Each row comes from the steps of one path. Every step used is in the known rows, and no mark comes twice. Write the path behind each row, first mark first.
Known rows:
P/X/N: | -0.010 |  0.133 |  1.393 | -1.253 | -3.431 | -2.624 |  1.011 | -1.740 |  2.313 |  1.510 |  1.864 | -0.322 | -1.556 |  2.688 |  2.634 |  3.139 |  2.152 |  1.257 |  1.358 | -0.847 |  1.158 | -0.878 |
D/H: | -1.369 |  1.086 |  2.417 | -0.725 |  0.122 |  2.200 | -0.487 | -3.658 |  0.809 | -1.563 |  0.025 |  1.440 | -0.631 |  2.122 | -2.627 |  1.762 |  2.512 | -1.331 |  0.859 |  3.459 |  2.233 |  0.018 |
H/D/N: | -2.389 | -2.806 |  0.341 |  0.021 | -0.255 |  0.999 | -0.606 | -3.935 | -0.497 |  0.340 | -0.112 |  4.552 |  0.266 | -2.634 | -5.217 |  2.568 |  3.616 |  4.038 |  1.648 |  1.204 | -3.093 | -0.180 |
P/Y/N/W: |  1.438 | -3.506 |  3.627 |  1.797 |  1.723 |  0.308 | -0.394 | -4.923 | -1.837 | -0.589 |  3.284 |  1.289 | -2.788 |  1.960 | -1.396 | -0.693 |  4.007 |  3.338 |  1.630 | -2.467 |  5.526 | -0.655 |
U/H/D/N: | -5.538 | -0.499 |  2.395 | -2.766 | -0.272 |  1.448 |  0.985 | -6.393 | -1.009 |  2.149 |  0.627 |  5.613 | -0.969 | -0.788 | -3.804 |  2.051 |  3.088 |  5.748 |  2.034 |  2.346 |  0.083 | -0.047 |
Y/P: |  3.766 | -3.120 |  0.723 |  1.794 | -0.854 |  4.875 |  0.795 | -0.433 |  1.238 |  0.849 |  2.020 | -2.850 | -2.212 |  2.637 | -1.247 |  1.050 |  0.713 |  2.453 |  0.385 |  1.008 | -0.073 | -0.365 |
P/X/N/Y: |  1.126 |  0.340 | -0.382 | -2.583 | -4.399 | -3.948 |  0.344 | -3.677 |  2.022 | -0.967 |  2.164 | -0.457 | -2.704 |  0.838 |  3.137 |  3.328 |  3.514 |  2.069 |  1.374 | -1.764 |  3.609 | -1.558 |
P/Y: |  1.040 | -0.490 |  2.086 |  1.688 |  0.219 | -2.482 |  0.808 | -2.529 | -0.079 |  1.273 |  3.172 | -0.643 | -1.323 |  3.973 |  0.608 | -0.657 |  2.343 |  0.476 |  0.364 | -1.595 |  3.971 | -0.424 |
X/P: |  1.065 | -2.998 | -1.219 |  2.893 | -4.077 |  0.490 | -0.322 | -1.038 |  1.236 |  0.807 |  1.419 | -3.394 | -2.575 |  4.076 |  0.707 |  0.655 |  0.989 | -0.265 |  0.047 |  2.836 | -0.909 | -0.847 |
X/N: |  0.931 | -1.208 |  1.766 |  1.446 | -3.584 | -1.283 | -0.535 | -3.084 |  1.822 | -0.343 |  1.716 |  1.676 | -3.118 |  3.304 | -0.147 |  3.829 |  0.168 | -0.117 |  1.209 |  0.620 |  1.593 | -1.178 |
P/X: | -0.670 | -0.031 |  1.098 | -1.830 | -1.981 | -1.355 |  1.716 | -0.335 |  1.378 |  2.841 |  1.276 | -1.536 |  0.179 |  2.276 |  2.026 |  0.146 |  2.172 |  1.170 | -0.010 | -0.443 | -0.035 | -0.014 |
Y/P/X/N/W: |  4.727 | -2.100 |  1.263 |  0.294 | -1.600 |  3.412 |  0.555 | -1.053 |  2.003 |  0.412 |  3.738 | -3.789 | -4.058 |  2.725 |  0.072 |  3.724 |  3.330 |  4.602 |  1.872 | -0.572 |  2.466 | -0.690 |
H/D/N/W: | -0.974 | -2.912 |  0.476 |  0.332 |  0.459 |  2.280 | -1.279 | -4.197 | -1.388 | -0.351 |  0.783 |  3.958 | -1.419 | -2.446 | -7.172 |  3.040 |  4.909 |  5.392 |  1.764 |  1.220 | -1.007 |  0.559 |
U/N: | -2.994 |  0.234 |  3.932 | -1.248 | -2.023 | -0.142 | -0.669 | -2.610 | -0.887 |  1.484 |  0.109 |  2.755 | -2.248 |  2.335 | -2.130 |  1.767 |  0.006 |  2.759 | -1.228 |  0.403 | -2.017 |  0.156 |
Y/N/D: | -0.579 | -4.135 |  1.521 |  0.425 |  0.560 |  3.924 | -0.543 | -5.484 |  0.567 | -1.137 | -1.112 |  3.415 |  0.796 | -4.974 | -0.764 | -0.820 |  1.429 |  3.240 |  1.613 | -0.743 |  1.033 | -1.380 |
N/X: | -0.168 | -3.086 |  2.859 | -1.837 | -1.869 | -0.220 |  0.817 | -2.257 | -0.083 | -0.824 | -0.709 | -1.963 |  0.478 |  0.983 | -0.071 | -0.069 | -0.529 |  1.069 | -0.200 |  2.117 | -1.976 | -1.170 |
Y/N/W: |  0.561 | -5.194 |  3.432 |  0.959 |  0.366 |  3.600 | -1.104 | -4.350 | -1.772 | -0.819 |  0.851 |  2.745 | -2.585 | -0.074 | -3.284 |  0.120 |  2.216 |  3.444 |  1.310 |  0.057 |  2.349 | -0.210 |
H/D/N/X: | -2.461 | -3.835 |  1.138 | -1.688 | -0.323 |  0.773 | -0.262 | -4.719 | -0.971 | -1.003 | -0.961 |  3.162 |  1.083 | -3.637 | -4.856 |  2.318 |  3.205 |  4.858 |  1.788 |  1.897 | -4.300 | -0.994 |
P/X/N/U/H: |  0.232 |  1.198 |  2.712 | -3.912 | -2.676 | -1.030 |  0.225 | -4.386 |  3.121 |  0.677 |  2.896 |  0.112 | -3.558 |  1.632 |  3.258 |  2.281 |  3.268 |  4.497 |  1.440 | -0.918 |  4.873 | -1.104 |
D/N/Y/P/X: |  1.724 |  0.008 | -0.056 | -3.732 | -2.746 |  1.554 | -0.972 | -5.328 | -0.315 | -2.282 |  1.041 | -1.181 | -2.984 | -1.203 | -0.843 |  4.166 |  4.830 |  4.424 | -0.952 | -1.518 |  1.574 | -1.553 |

Which path is each row?
|  2.194 | -0.832 |  0.004 | -2.497 | -2.588 |  2.245 | -1.611 | -5.796 | -0.774 | -3.076 |  0.812 | -0.262 | -3.558 | -1.118 | -2.292 |  4.149 |  3.781 |  3.737 | -1.200 | -0.739 |  1.488 | -1.529 |	D/N/Y/P
| -3.186 |  2.377 |  2.935 | -2.401 |  0.493 |  2.580 | -1.841 | -5.638 |  0.599 | -1.344 | -1.285 |  3.770 | -0.829 | -2.672 | -2.950 |  2.279 |  2.655 |  3.448 | -0.090 |  0.971 |  0.652 | -0.031 |	U/N/D/H
|  0.471 |  0.647 |  0.121 | -1.437 | -2.532 | -1.342 |  0.574 | -2.830 |  3.440 |  0.695 |  1.222 | -0.398 | -0.589 | -1.313 |  2.783 |  2.710 |  3.016 |  2.316 |  1.604 | -1.674 |  2.212 | -1.034 |	P/X/N/D
|  2.048 |  0.040 |  1.569 | -2.360 | -2.907 | -1.152 | -0.330 | -2.742 |  3.484 | -0.253 |  2.668 | -0.725 | -2.914 |  1.343 |  2.833 |  2.308 |  2.938 |  3.127 |  1.028 | -1.531 |  3.559 | -1.209 |	P/X/N/U
| -1.457 | -4.102 |  0.120 | -0.220 | -0.675 | -0.534 | -0.423 | -5.052 | -0.804 | -1.412 |  0.537 |  0.660 | -0.125 | -2.149 | -3.104 |  2.043 |  4.673 |  5.084 |  2.386 |  1.259 | -2.971 | -1.708 |	H/D/N/X/P/Y
| -1.956 | -4.541 | -0.217 | -0.613 | -1.544 |  0.782 | -0.633 | -4.553 | -0.495 | -1.333 | -0.694 |  1.239 |  0.187 | -2.729 | -3.959 |  2.498 |  3.566 |  4.753 |  2.076 |  2.750 | -4.925 | -1.512 |	H/D/N/X/P
|  4.159 | -1.328 | -0.301 |  0.037 | -1.518 |  3.508 |  1.012 | -1.866 |  3.611 |  0.277 |  2.446 | -3.364 | -1.979 | -0.407 |  1.716 |  2.936 |  2.818 |  4.442 |  2.108 | -1.187 |  1.635 | -1.313 |	Y/P/X/N/D
| -0.228 |  1.400 |  0.172 | -0.703 |  1.349 |  3.726 | -0.892 | -5.063 |  2.415 | -2.276 | -0.928 |  1.328 |  0.814 | -3.961 | -1.959 |  1.068 |  3.198 |  0.795 |  1.247 |  1.976 |  3.355 | -0.264 |	N/D/H
|  1.354 | -3.971 | -0.612 |  3.383 | -1.118 |  0.544 | -0.666 | -4.718 |  0.723 | -0.782 |  2.025 | -2.080 | -2.070 |  0.514 |  1.972 | -0.832 |  3.665 |  2.267 |  1.876 | -0.655 |  2.639 | -2.197 |	X/P/Y/N/D
|  1.144 | -0.055 |  3.337 | -1.902 | -2.619 |  0.719 | -1.488 | -6.177 |  2.584 | -1.511 |  2.914 |  2.495 | -5.543 |  1.920 |  0.621 |  2.814 |  1.267 |  3.947 |  1.396 |  0.531 |  6.222 | -1.407 |	X/N/U/H
|  4.338 | -1.522 | -2.005 | -1.935 | -2.609 |  0.725 |  0.526 | -3.035 |  1.014 | -2.172 |  2.450 | -3.403 | -3.101 | -0.386 |  1.612 |  1.260 |  3.759 |  4.030 |  0.481 | -1.126 |  3.604 | -1.306 |	N/Y/P/X
| -0.283 | -2.876 |  0.386 | -1.141 |  0.323 |  2.313 | -1.857 | -4.891 |  0.473 | -1.560 |  0.641 |  4.279 | -1.064 | -3.896 | -5.050 |  1.807 |  4.492 |  5.916 |  1.357 |  0.676 | -0.690 | -0.327 |	H/D/N/U
|  2.588 | -4.487 |  0.503 |  2.711 | -1.458 |  0.614 | -1.586 | -4.594 |  0.685 | -1.408 |  3.289 | -2.519 | -3.969 |  2.543 |  2.067 | -1.172 |  3.699 |  2.838 |  1.373 | -0.604 |  3.651 | -2.391 |	X/P/Y/N/U
|  0.520 |  0.105 |  1.211 | -3.589 | -2.622 |  0.066 | -0.777 | -3.887 | -0.477 | -1.220 |  1.405 | -0.068 | -4.145 | -0.048 | -0.134 |  2.474 |  3.063 |  6.050 | -0.597 | -1.546 |  0.747 | -0.986 |	U/N/Y/P/X
|  1.913 | -2.188 | -0.711 |  3.555 | -2.595 | -1.776 |  0.043 | -1.919 |  0.770 |  0.691 |  3.436 | -4.259 | -3.108 |  5.367 |  1.958 | -0.153 |  2.827 |  0.152 |  0.650 |  0.600 |  2.005 | -1.368 |	X/P/Y
|  5.278 | -1.807 |  1.079 | -0.820 | -1.747 |  3.496 |  0.110 | -1.716 |  3.530 | -0.390 |  3.557 | -3.594 | -3.825 |  1.512 |  1.742 |  2.641 |  2.824 |  5.030 |  1.656 | -1.088 |  2.619 | -1.444 |	Y/P/X/N/U
|  3.050 | -1.905 |  0.604 | -0.272 | -1.137 |  3.557 |  1.903 |  0.336 |  1.911 |  2.101 |  2.488 | -4.245 | -1.382 |  2.333 |  1.000 |  0.990 |  2.268 |  3.379 |  0.772 | -0.354 | -0.170 | -0.418 |	Y/P/X
| -1.342 |  1.269 |  4.158 | -4.757 | -1.049 |  3.130 | -1.818 | -7.205 |  0.181 | -0.694 |  0.808 |  2.368 | -3.556 |  0.004 | -2.107 |  2.398 |  3.107 |  5.095 | -1.534 |  0.349 |  3.445 | -0.700 |	D/N/U/H
|  0.242 | -2.633 | -1.974 | -2.073 | -0.853 |  1.162 | -0.430 | -4.936 | -0.125 | -1.710 |  1.171 |  2.072 | -0.998 | -4.634 | -3.467 |  3.157 |  6.035 |  6.836 |  2.251 | -0.428 | -0.887 | -1.161 |	H/D/N/Y/P/X
| -4.634 | -0.306 |  0.950 | -3.767 | -0.873 |  0.249 |  0.390 | -7.858 | -1.243 |  0.031 |  0.703 |  5.597 | -1.937 | -2.200 | -3.382 |  2.156 |  4.192 |  6.438 |  2.051 |  1.845 |  1.947 | -0.492 |	U/H/D/N/Y
| -0.287 | -1.483 |  2.037 | -2.647 |  0.483 |  2.823 | -0.519 | -5.546 |  1.592 | -0.512 |  2.296 |  3.305 | -2.952 | -1.491 | -1.828 | -1.073 |  2.974 |  6.842 |  1.804 |  1.649 |  4.481 | -0.120 |	N/U/H/D
| -0.407 | -3.575 |  3.443 | -0.509 |  2.519 |  0.650 | -0.360 | -7.505 | -0.512 | -0.986 |  3.340 |  4.078 | -2.287 | -1.228 | -0.237 | -2.162 |  4.576 |  6.760 |  3.284 | -2.095 |  6.006 | -1.699 |	P/Y/N/U/H/D
|  4.832 | -2.508 | -1.831 | -0.456 | -2.343 |  1.838 | -0.403 | -3.534 |  0.434 | -3.226 |  2.191 | -2.102 | -3.797 | -0.148 | -0.309 |  1.266 |  2.524 |  3.288 |  0.274 | -0.117 |  3.577 | -1.360 |	N/Y/P
|  0.789 | -3.387 |  1.517 |  1.033 | -1.414 |  0.712 | -0.897 | -6.107 |  0.380 | -0.663 |  3.567 | -1.656 | -4.493 |  2.940 |  2.296 | -1.267 |  3.864 |  4.186 |  1.727 |  0.003 |  4.780 | -2.311 |	X/P/Y/N/U/H
|  2.860 | -1.634 |  2.112 |  1.658 | -2.532 |  0.304 | -1.530 | -3.328 |  0.821 | -1.124 |  2.738 |  0.943 | -5.176 |  3.251 | -2.456 |  4.492 |  1.986 |  1.582 |  1.329 |  0.651 |  4.229 | -0.166 |	X/N/W
|  1.011 | -0.047 |  2.850 | -3.006 | -1.242 |  2.754 | -2.619 | -5.286 |  0.604 | -1.740 |  0.641 |  1.208 | -2.804 | -0.615 | -2.489 |  2.431 |  2.953 |  3.387 | -2.024 | -0.327 |  1.613 | -0.766 |	D/N/U
